Each row was made from one small tree. Brackets hold a mark, then the marks that hang from it, in alphabetical order. Every link used is in the known rows. Write each row's tree.
In the rows, 128 means zero.
Known rows:
[fimosof domu [tafu lipoz]]: [176 135 125 188 109 121 180 160 118 153  91 133 111 125  61 200 117 133
 144 105 117 137 127  96  79 143 167 147 120 105 135 107  68 100 175 127
  95 142 172]
[zapil [selub tafo]]: [146 163 134 150 121 154 158 148  79 140  99 112 131 127  69 174  92 144
 138 140  92 122 119 114  86 137 143 121 125 137 152 145  69 103 141 137
 131 102 162]
[lipoz tafo [tafu fimosof]]: [149 124 139 197 132 144 158 171 101 155  76 143 127 122  68 189  72 150
 149 116  77 147  88 110  90 152 148 156 130 124 175 158 100  95 139 133
 121  86 177]
[gada [podur [gude [selub liko]] sidan]]: [135 129 133 171 162 129 161 161 118 203 113 148 110 138  64 176  99 119
 133  99  99 150  99  84  75 135 153 104 105 126 133 144  77 141 165 167
 135 139 143]
[sidan [podur gada gude]]: [145 104 119 190 138 147 145 142  94 177  95 126 121 140  64 153 111 129
 136 132  98 122  98  97  75 162 145 117 142 132 152 137 109 137 163 158
 123 115 135]
[liko [selub [gude podur] tafo zapil]]: [157 161 108 137 139 131 137 117  92 135 127 137 130 143  46 218 106 119
 126 123 104 137 117 101 102 153 141 107 126 143 177 143 108 106 133 143
 106 105 167]
[sidan [podur gada [gude selub]]]: [141 118 109 191 153 148 142 135 103 187 112 137 126 130  56 148 106 119
 138 132  94 130  96  93  66 157 144 110 144 130 156 142  98 142 163 153
 127 116 135]
[zapil [selub liko tafo]]: [135 165 158 142 118 153 156 158  82 146 113 111 122 131  62 181 100 150
 130 136  99 128 122 109  83 118 153 123 109 129 168 136  68 108 145 140
 118 108 169]
[tafu [fimosof domu] [lipoz tafo]]: [171 143 148 175 132 138 161 177 145 125  81 131  91 110  74 187  97 135
 143 104 104 140 107 110  78 127 138 144 116  89 172 125  80  92 162 122
 116 125 148]
[selub zapil]: [148 114 129 178 130 138 187 149  95 128  98 142 142 146  64 185 104 137
 150 113 122 106 106  97  96 138 160 122 130 150 157 128  77 112 142 129
 107  92 163]
[tafu [fimosof domu] lipoz]: [177 136 148 163 131 127 172 176 142 132  94 133 103 112  65 182  93 137
 133 113 121 121 121 113  78 130 157 135 106  86 154 111  63  92 166 125
 112 131 140]
[gude podur [selub liko tafo]]: [154 158 129 142 138 138 143 143  93 177 131 135 137 138  74 200  97 106
  99 118  87 147 118  81  79 126 146 114 107 123 173 133  72 110 154 139
  92 119 156]
[zofem [fimosof domu] [podur gada sidan]]: [181 113 129 163 136 153 142 157 104 194 111 104 129 136  86 172 103 134
 118 117 127 137 127  46 109 126 151 118  96 118 116 106  96 132 170 147
 115 146 136]
[liko [selub gude tafo zapil]]: [151 163 118 144 138 132 148 115  89 130 122 134 131 136  41 208 106 136
 142 128 120 127 115 103 102 150 151 110 131 148 179 148 100 104 128 150
 116 100 173]
[gude [podur gada] [selub zapil]]: [144 122  91 168 155 149 145 135 118 172 141 153 157 127  66 178 110  98
 128 112  94 134 104  84  83 140 139 104 131 145 159 127  83 128 150 125
 106 100 155]
[gude [podur gada sidan] [selub zapil]]: [143 113  94 163 161 145 151 143 128 193 141 154 150 130  64 176 115 101
 135 109  90 148 107  70  86 133 125  98 127 139 140 121  91 148 146 133
 117 119 155]
[zapil [selub gude]]: [156 157 133 156 137 149 153 147 100 142 113 121 130 119  49 179  88 146
 160 134 109 113 121 119  86 153 144 108 121 138 157 150  64 118 143 136
 127 102 157]
[zofem [podur gude]]: [168 127 119 186 126 142 168 162  83 149 100 113 131 143  75 178  84 127
 120 119 105 110 120  95  87 138 146 125 117 138 148 141  98 122 158 144
 117 102 150]
[sidan [podur gude]]: [156 120 126 190 139 135 166 146  91 162  82 128 115 151  65 162  94 130
 133 129  94 121 102 105  73 159 148 118 136 126 151 138  97 128 164 146
 114 119 135]
[podur [gude [selub tafo]] sidan]: [157 136 124 158 158 138 176 149  99 187  98 141 125 132  49 165  98 120
 149 123  97 148 106  77  74 123 124 108 130 134 127 151  86 136 149 171
 148 130 155]
[zofem [fimosof domu tafu] [podur gada]]: [181 126 120 184 117 152 140 144  90 183 108 111 136 131  71 196 111 130
 118 122 129 139 126  64 107 142 171 137 100 114 125 111  97 109 171 136
  96 131 145]
[lipoz [tafo [selub [gude podur] liko]]]: [156 144 144 176 127 143 137 136  95 159 100 138 127 139  61 192 103 133
 136 114  83 153 110  91  83 132 135 120 126 140 192 160  92 119 147 134
 115 109 159]
[podur gada sidan]: [144  89 129 167 120 139 163 157 109 192 103 119 137 129  82 158 115 152
 149 129 113 129 116  66  99 138 139 118 125 141 131 123  95 141 143 171
 135 114 156]
[sidan [podur gada [gude [selub zapil]]]]: [134 117 107 194 161 152 146 132 108 176 117 144 129 134  47 153 112 111
 144 124  98 129  93  94  69 154 144 106 149 135 156 139 102 145 159 145
 124 112 138]
[gada [podur [gude [selub tafo]] sidan]]: [141 139 118 170 162 137 157 152 107 197 102 141 114 139  68 181  98 108
 131 104  93 150  96  82  78 145 144 104 118 129 121 153  86 135 157 174
 144 139 138]
[gada [podur [gude [selub zapil]] sidan]]: [135 126 116 180 171 134 168 155 119 187 110 156 118 141  59 178 101 108
 142  96  98 145  92  87  80 142 148 101 119 135 122 146  82 143 158 157
 139 133 142]
[podur gada gude sidan]: [145  86 125 166 138 145 164 160 104 192  97 133 126 128  57 148 118 137
 157 120 108 132 105  74  84 133 129 112 131 142 123 136 109 148 150 182
 151 115 150]
[podur gada [gude selub] sidan]: [141 103 114 168 158 146 160 149 117 208 119 145 134 115  49 141 113 126
 159 124 104 142 104  69  74 127 125 104 133 140 127 141  93 151 152 176
 158 117 153]
[gude podur [selub liko tafo zapil]]: [145 156 125 147 149 148 150 143  98 159 140 148 140 147  58 211 109  94
 110 107  96 145 110  82  81 119 148 110 113 132 174 129  79 118 146 125
  86 116 159]
[zofem [fimosof [tafu lipoz]]]: [186 134 141 173 118 143 196 140  96 164  78 140 134 132  62 189  99 159
 133 137 124 123 119  81  96 148 156 138 115 108 133 102  67 100 144 130
  91 106 149]
[tafo selub]: [162 129 128 177 115 123 174 129  85 162  95 141 151 134  64 151  87 149
 131 136 100 120 124  94  79 132 158 117 131 141 150 143  61 107 150 132
 135 102 152]
[selub [gude podur] liko tafo zapil]: [156 154 151 136 141 160 135 144  82 132 131 137 129 161  37 252 127 102
 128 103 124 135 116  90 101 139 155 109 109 138 183 139 104 126 135 146
  76 123 153]
[fimosof domu [tafu [lipoz [tafo selub]]]]: [171 146 125 202 110 125 169 149 119 156  85 141 107 123  57 193 119 129
 147 103  97 157 118  96  73 135 153 149 135 109 149 125  79 103 173 117
 110 140 176]

Write each row's tree:
[133 157 141 160 146 148 166 139  94 152 130 145 141 137  50 196 111 120
 136 117 119 133 109  85  83 114 161 115 119 138 178 137  67 115 138 138
 102 108 165]	[gude [selub liko tafo zapil]]
[172 113 120 151 141 145 135 146 107 179 116 127 137 135  64 202 108 123
 139 116 108 132 121  78 101 165 131 104 118 137 147 137 102 139 145 165
 113 124 143]	[selub [gude [podur gada sidan]]]
[145 114 127 175 147 130 167 164 106 188  89 138 110 147  74 177  98 125
 135 102  97 139  98  89  85 152 149 111 113 131 118 143  91 135 162 173
 139 133 137]	[gada [podur gude sidan]]
[171 150 146 179 130 133 155 162 143 135  88 144 101 108  60 174  94 132
 141 109  97 148 114 111  68 118 139 138 123  91 171 131  75  93 163 113
 129 129 144]	[tafu [fimosof domu] [lipoz [tafo selub]]]
[141 128 118 177 164 130 164 156 116 199 104 147 116 137  68 171  93 114
 136 103  95 145  96  85  77 146 145 104 115 130 122 149  79 137 163 167
 144 135 140]	[gada [podur [gude selub] sidan]]
[158  94 115 155 125 137 149 158 108 192 109 126 137 140  92 175 109 126
 121 119  88 138 117  72  97 145 128 114 117 134 135 116 100 135 151 153
 116 120 149]	[gude [podur gada sidan]]
[183 137 126 166 163 151 173 150  98 193 107 128 134 140  62 166  78 127
 122 128 112 137 118  58  91 122 129 109 102 119 119 127  87 138 154 142
 124 127 133]	[zofem fimosof [podur [gude selub] sidan]]
[155 134 135 199 137 134 142 157 106 166  85 155 128 118  52 174  74 137
 147 109  73 166  96 110  76 136 156 149 133 119 166 164  88  95 160 117
 137 113 173]	[lipoz [tafo selub] [tafu [fimosof domu]]]
[134 110 103 178 159 158 157 137 107 169 125 156 146 116  38 152 118 116
 159 117 117 122  92  89  73 133 142 106 143 153 150 147  89 133 152 154
 139  90 155]	[podur gada [gude [selub zapil]]]
[164 117 137 177 137 124 161 173 104 162  96 145 131 122  57 188  70 143
 140 112 105 134 107 111  84 151 178 148 110 111 145 136  73  92 165 131
 114 114 165]	[lipoz [tafu [fimosof domu]]]
[176 110 128 166 143 166 155 153  92 196 106 117 136 138  68 165 100 137
 123 131 119 130 118  53 102 129 131 114 107 127 115 119 112 143 152 161
 130 119 133]	[zofem fimosof [podur gada gude sidan]]
[163 143 132 193 121 141 178 146 117 143  84 136 125 122  79 162  95 151
 138 122  88 124 113  91  73 129 123 132 145 124 170 132  76 118 142 122
 121  99 162]	[tafu [lipoz [tafo selub]]]
[134  99 110 171 167 151 165 148 121 194 126 155 136 121  37 151 123 116
 168 114 111 141  98  73  75 122 126 100 140 148 128 138  99 158 146 165
 151 114 159]	[podur gada [gude [selub zapil]] sidan]
[153 176 152 128 134 161 127 149  87 148 130 115 122 137  47 212 104 126
 128 128  98 137 127 111  85 138 143 110 105 129 173 145  80 118 143 141
 105 120 156]	[zapil [selub [gude podur] liko tafo]]
[159 140 143 159 140 139 147 130  98 153 136 158 145 149  29 201 110 118
 132 112 112 133 125  93  81 128 160 101 117 140 171 140  78 131 146 120
 103 117 151]	[tafo [selub [gude podur] liko zapil]]
[171 130 115 163 132 139 132 120  92 173 121 143 157 130  48 175  99 123
 130 130 100 129 126  91  83 153 145 103 130 142 155 150  81 122 150 140
 126 113 139]	[tafo [selub [gude [podur gada]]]]
[169 140 127 200 111 129 172 160 121 149  81 130  99 124  66 204 123 131
 148  98 103 151 115  96  80 140 152 153 131 108 149 120  83 101 171 125
  98 136 178]	[fimosof domu [tafu [lipoz tafo]]]
[159 158 167 139 125 151 138 145  72 148 113 117 124 143  49 228 113 137
 134 124 134 125 123  88  97 143 164 118 105 131 183 151  86 114 136 174
  95 119 152]	[selub gude liko tafo]
[133 120 124 185 152 147 140 139 104 193 120 136 120 133  53 153 112 122
 134 130  99 134 100  91  65 146 150 110 134 127 165 137  95 143 165 153
 119 120 139]	[sidan [podur gada [gude [selub liko]]]]
[135 145 112 179 163 145 154 142  97 166 108 150 125 139  58 191 100  99
 131 102 102 135  88  98  77 150 157 107 128 139 140 157  83 120 157 156
 132 116 138]	[gada [podur [gude [selub tafo zapil]]]]
[154 115  98 157 151 137 145 145 123 211 133 140 145 123  80 165 102 112
 124 121  84 149 115  67  83 139 125 102 120 132 141 123  83 140 153 146
 123 123 150]	[gude [podur gada sidan] selub]
[164 144 128 207 102 136 183 142 109 154  82 142 126 124  60 188 110 147
 145 124  90 142 119  97  76 143 142 147 143 120 157 128  86 110 139 125
 109 105 176]	[fimosof [tafu [lipoz [tafo selub]]]]
[151 133 100 147 147 149 133 136 105 204 129 134 145 127  78 182 108 101
 116 123  80 157 114  62  86 138 121 104 126 130 141 132  94 135 145 158
 124 130 149]	[gude [podur gada sidan] [selub tafo]]
[179 135 125 159 135 128 149 128  97 177 111 144 147 140  49 181  92 125
 136 126  95 138 130  86  84 146 138 100 124 135 144 148  79 129 147 139
 129 129 142]	[tafo [selub [gude [podur sidan]]]]
[140 146 134 160 157 149 170 145  89 151 118 152 131 136  33 183 110 111
 141 113 115 131 100  94  70 116 150 112 128 140 162 149  79 121 150 150
 120 108 160]	[podur [gude [selub liko tafo zapil]]]
[174 119 126 172 125 165 149 142  83 174 108 106 150 135  89 172  92 146
 112 137 127 109 123  61 108 141 154 123 105 131 141 116  95 117 150 144
 105  98 133]	[zofem fimosof [podur gada]]
[165 140 149 179 125 143 173 171 138 127  79 134 106 112  75 185  91 150
 142 121  98 128 108 112  81 134 130 142 124  99 182 128  86  96 136 127
 117  97 149]	[tafu fimosof [lipoz tafo]]
[160 110 116 157 155 154 140 144 114 156 128 145 142 144  46 214 123 108
 155 103 118 130 110  82 104 158 135 100 128 147 147 131 111 150 136 147
 105 119 147]	[selub [gude [podur gada sidan]] zapil]
[167 158 156 129 128 151 126 148  75 154 120 120 126 152  57 240 111 117
 115 115 114 136 124  88  97 145 153 114 101 127 183 142  96 115 143 166
  82 126 147]	[selub [gude podur] liko tafo]
[124 113 122 171 158 156 154 145 108 174 139 156 138 119  33 159 125 118
 154 114 122 127  96  88  70 118 151 108 131 148 164 140  88 136 155 154
 129  93 160]	[podur gada [gude [selub liko zapil]]]
[148 156 163 144 140 162 147 143  79 124 123 133 127 154  29 241 128 121
 148 109 144 125 115  90 102 136 167 113 115 142 184 147  96 123 128 157
  88 115 158]	[selub gude liko tafo zapil]
[141 151 116 150 123 124 166 125  87 134 111 131 130 138  63 187 104 144
 129 131 106 127 112 101  99 133 152 120 131 144 171 135  94  97 134 140
 119  93 179]	[liko [selub tafo zapil]]
[193 125 134 161 151 144 163 165  97 183  94 117 115 148  67 176  90 122
 121 112 122 141 121  61  98 120 142 117  96 113 108 119  93 131 179 143
 121 151 134]	[zofem [fimosof domu] [podur gude sidan]]
[162 150 127 143 146 146 147 153 109 160 119 124 127 128  54 187  91 131
 147 126  89 132 122 110  88 150 127 102 114 133 144 141  77 132 147 133
 126 122 154]	[zapil [selub [gude [podur sidan]]]]
[163 137 119 198 143 147 137 139  89 174  97 152 146 132  55 192  78 131
 144 111  64 154  99  94  81 159 135 132 145 142 169 171  98 121 145 129
 122 101 178]	[lipoz [tafo [selub [gude podur]]] tafu]
[148 139 145 199 137 147 143 145  88 176 105 151 138 130  44 188  84 147
 151 114  83 152 103  92  80 143 151 137 135 140 184 170  91 122 142 133
 117 101 186]	[lipoz [tafo [selub gude liko]] tafu]
[171 128 120 161 150 148 152 141 102 130 116 146 143 151  46 223 108 107
 147 102 118 117 109  99 100 162 146 104 124 145 163 139  93 125 139 128
  91 109 148]	[selub [gude podur] zapil]
[135 139 162 155 121 153 168 153  76 130 111 132 129 158  56 215 124 130
 132 114 128 123 113  88  96 115 170 125 115 141 175 128  88 112 135 144
  91 104 166]	[selub liko tafo zapil]
